Every row comes from one small tree of marks. The marks that hang from a mark follow it in brackets, in the order of their numbers. Every link used is in the known rows. Which tree was each row made from?
In the rows, 128 means zero.
Known rows
Q_917[Q_47[Q_203]]: [159  85 157 101 166 100  96 131 105  94 145  71  89 103 128 128 165 182
 113 149 148 122]
Q_161[Q_458 Q_917]: [183 118 166 119 126 129 150 112 117 137 137 125  95 147  99 169  98 180
 123 141 137 148]
Q_161[Q_68[Q_957] Q_917[Q_47[Q_620]]]: [188 123 169 162 120 135 123 139 117  66 148  29  96 121 160 121  97 175
 114 153 121 111]
Q_161[Q_68 Q_458 Q_917]: [180 143 163 125 128 141 152 113 123 116 139 107  96 161 133 170  68 181
 126 142 122 156]
Q_620[Q_47[Q_203] Q_404[Q_68]]: [131  92 129 150 136  94 103 128  97 129 177 116  94 111 122 140 165  97
  77 170 147  85]
Q_47[Q_620[Q_404]]: [141  90 140 113 126  90 103 104 122 116 166 131  95 102 102 170 123 138
 103 110 155 113]
Q_68[Q_957]: [208  77 159 116 117 106 105 103 126 119 128  54  81  84 104 123 114 148
  85 180 152 123]
Q_161[Q_68[Q_957] Q_917]: [209 134 157 142 113 127 136 112 118  98 123  35  84 118 121 112  72 156
 105 171 140 129]
Q_47[Q_203]: [160  85 150 104 157  82 106 108 118 110 142  91  67 108 130 135 135 165
 112 137 162 133]
Q_47[Q_203 Q_620[Q_404[Q_68[Q_957]]]]: [127  90 123 169 116  90 111 121 124  92 163 104  87 121 169 118 156 117
  95 148 148  82]
Q_404[Q_458[Q_915] Q_917[Q_47]]: [130 147 145 133 104 121 129 113 107 129 148 105  77  90 102 130 130 171
 127 156  67 141]
Q_917[Q_47[Q_203] Q_404[Q_68 Q_458]]: [ 65 115 100 167 111 109  97 141  91 102 162 137 115  83 166 146 191 159
 121 153 128  95]
Q_47[Q_620]: [166  71 166 121 125  88  98 106 131 113 161 112  74  97 141 169 101 163
 121 109 145 137]
Q_47[Q_203 Q_620[Q_404]]: [112  93 130 115 156  76 103 109 122  98 169 124  90 122 132 149 152 147
 105 111 167 100]
Q_917[Q_47[Q_620] Q_404[Q_68 Q_458]]: [ 72 102 114 184  81 115  90 140 107 104 183 157 121  71 180 177 158 160
 130 123 114  98]
Q_620[Q_404]: [160  98 137  98 129 100 108 100 110 133 142 117 103  91  59 153 130 134
  91 139 160 121]
Q_404[Q_458]: [145 106 135 126 111 102 102 102 118 134 143 135  83  76 107 152 121 162
 114 140 127 147]
Q_458[Q_915 Q_957]: [201  97 151  96 137  99 146  97 117 166 125  41  93  83  93 185  48 168
 116 174 109 143]
Q_917[Q_47[Q_620]]: [165  70 173 119 135 107  89 133 119  97 165  91  93  90 141 162 132 180
 120 117 134 125]
Q_47[Q_203 Q_620[Q_404[Q_458[Q_915]]]]: [ 66 134  99 146 139  84 128  98 115 123 170 135  94 110 122 159 127 150
 108 137 121 101]
Q_161[Q_458[Q_915] Q_917[Q_47 Q_404]]: [130 143 137 125 124 145 162 126  93 132 144  86 140 135  80 184 113 193
 106 185 127 102]
Q_404[Q_458[Q_957] Q_917[Q_47]]: [149 129 156 114 106 121 124 128 120 136 137  99  98  80 124 145 136 172
 131 142  72 136]
Q_917[Q_404]: [140  87 132 103 116  94  97 103 114 125 150 108 105  78  98 171 124 154
  98 148 175 115]
Q_47[Q_203 Q_620]: [140  74 151 122 153  73  99 115 132  94 165 106  64 118 172 149 125 170
 126 108 156 125]
Q_917[Q_47[Q_203 Q_620] Q_404]: [ 90  83 132 122 151  88  85 136 115  76 177  95 112 101 166 160 176 178
 111 129 171  81]

Which tree is each row?
[159  87 134 170  89 105 111 116 123 110 159 108  98  98 139 135 131 108
  92 146 136  91] : Q_47[Q_620[Q_404[Q_68[Q_957]]]]
[179 117 174 121 136 150 141 136 105 120 137 103 115 139  99 160 128 196
 121 150 125 135] : Q_161[Q_458 Q_917[Q_47]]
[200 140 159 139 117 150 152 113 133 105 129  67 100 157 132 137  75 167
 101 186 126 133] : Q_161[Q_68[Q_957] Q_458 Q_917]
[171 104 176 142 128 116 117 138 104 100 158  85  92 111 128 153 116 182
 138 107 133 123] : Q_161[Q_917[Q_47[Q_620]]]
[108  97 134 154 138  98 101 142 102  86 174 124 105 119 168 141 179 144
 120 113 133  91] : Q_917[Q_47[Q_203 Q_620[Q_404[Q_68]]]]
[126 103 161 164 114  98 107 145 122  75 179 125  54 136 218 117 171 161
 154  91  93 123] : Q_404[Q_68 Q_917[Q_47[Q_203 Q_620]]]
[106 148 121 120  90 104 117  97 118 134 154 171  85  97  80 127 152 130
 107 122 116 127] : Q_620[Q_404[Q_458 Q_917]]
[123 145 112 173  56 120 125 107 120 128 147 150  83  95 114  97 160 101
  96 156  95 108] : Q_620[Q_404[Q_68[Q_957] Q_458 Q_917]]
[128 116 160 135 106 114 119 131 132 118 161 114  91  90 168 161 128 177
 142 112  67 128] : Q_404[Q_458[Q_957] Q_917[Q_47[Q_620]]]
[195 135 166 113 144 153 184 131 103 159 122  46 132 137  93 193  69 200
 125 186  81 130] : Q_161[Q_458[Q_915 Q_957] Q_917[Q_47]]
[ 89 114 105 174 117  99  99 131  94 137 177 153  99  99 124 142 177  98
  81 169 126  86] : Q_620[Q_47[Q_203] Q_404[Q_68 Q_458]]
[ 79 152 120 120 132 110 110 125 104 101 156 145  95 113 106 101 210 148
 107 130 114 103] : Q_620[Q_404[Q_458 Q_917[Q_47[Q_203]]]]
[198 126 148 126 128 143 154  97 144 120 135  46  97 138 129 151  61 166
  81 224 104 134] : Q_161[Q_68[Q_957] Q_458[Q_915]]
[ 88 136 127 140  89  91 113 101 130 119 179 185  78 106 121 145 145 135
 118  92 109 121] : Q_47[Q_620[Q_404[Q_458 Q_917]]]
[123 116 141 110 143  88 105 119 116 120 177 111  79 127  96 115 178 109
  76 155 143  90] : Q_620[Q_47[Q_203] Q_404[Q_917]]
[186 140 167 130 134 135 124 135  96  91 137  53 101 116 121 137  95 183
 132 136 124 142] : Q_161[Q_68 Q_917[Q_47]]
[162 102 130 178  75 120 110 113 119 127 136 112  82  73 141 123 125 133
 105 177 108 126] : Q_404[Q_68[Q_957] Q_458]
[197 133 159 115 132 131 193 107 115 176 121  67 111 142  95 199  38 184
 126 177  93 145] : Q_161[Q_458[Q_915 Q_957] Q_917]
[141 123 153 135 130 116 122 134  95 102 158 105 119 112  91 150 141 163
 117 109 143  99] : Q_161[Q_917[Q_47[Q_620[Q_404]]]]
[157  87 123 158  77 107 105 116 114 119 145  84 102  77 134 139 132 123
  88 183 156  94] : Q_917[Q_404[Q_68[Q_957]]]
[143 144 128 132 113 115 127 110 104 103 147  88 109 112 118 162  78 164
 119 135 162 122] : Q_161[Q_68 Q_917[Q_404]]
[133  89 135 107 162  89  93 118 104 127 170  96 102 107  84 142 166 117
  59 175 169  83] : Q_620[Q_47[Q_203] Q_404]
[108  92 122 156 127  80 109 120 115 104 173 147  85 128 168 150 147 127
 122 103 144 103] : Q_47[Q_203 Q_620[Q_404[Q_68]]]
[146 149 130 163  70 112 162 103 118 172 142 115  71  93 147 161  68 142
 148 150  35 153] : Q_404[Q_68 Q_458[Q_915 Q_957] Q_917]
[163 140 130 144 100 121 129 112 113  95 135  44 111 109 118 130  89 150
  90 181 164  99] : Q_161[Q_68[Q_957] Q_917[Q_404]]
[110  93 140 115 166  92  96 133 111  85 171 106 109 115 132 140 181 162
 103 121 155  88] : Q_917[Q_47[Q_203 Q_620[Q_404]]]
[119 117 133 151 116  93 111 125 105 125 180 133  72 129 133 116 178  91
  91 148 122  92] : Q_620[Q_47[Q_203] Q_404[Q_68 Q_917]]
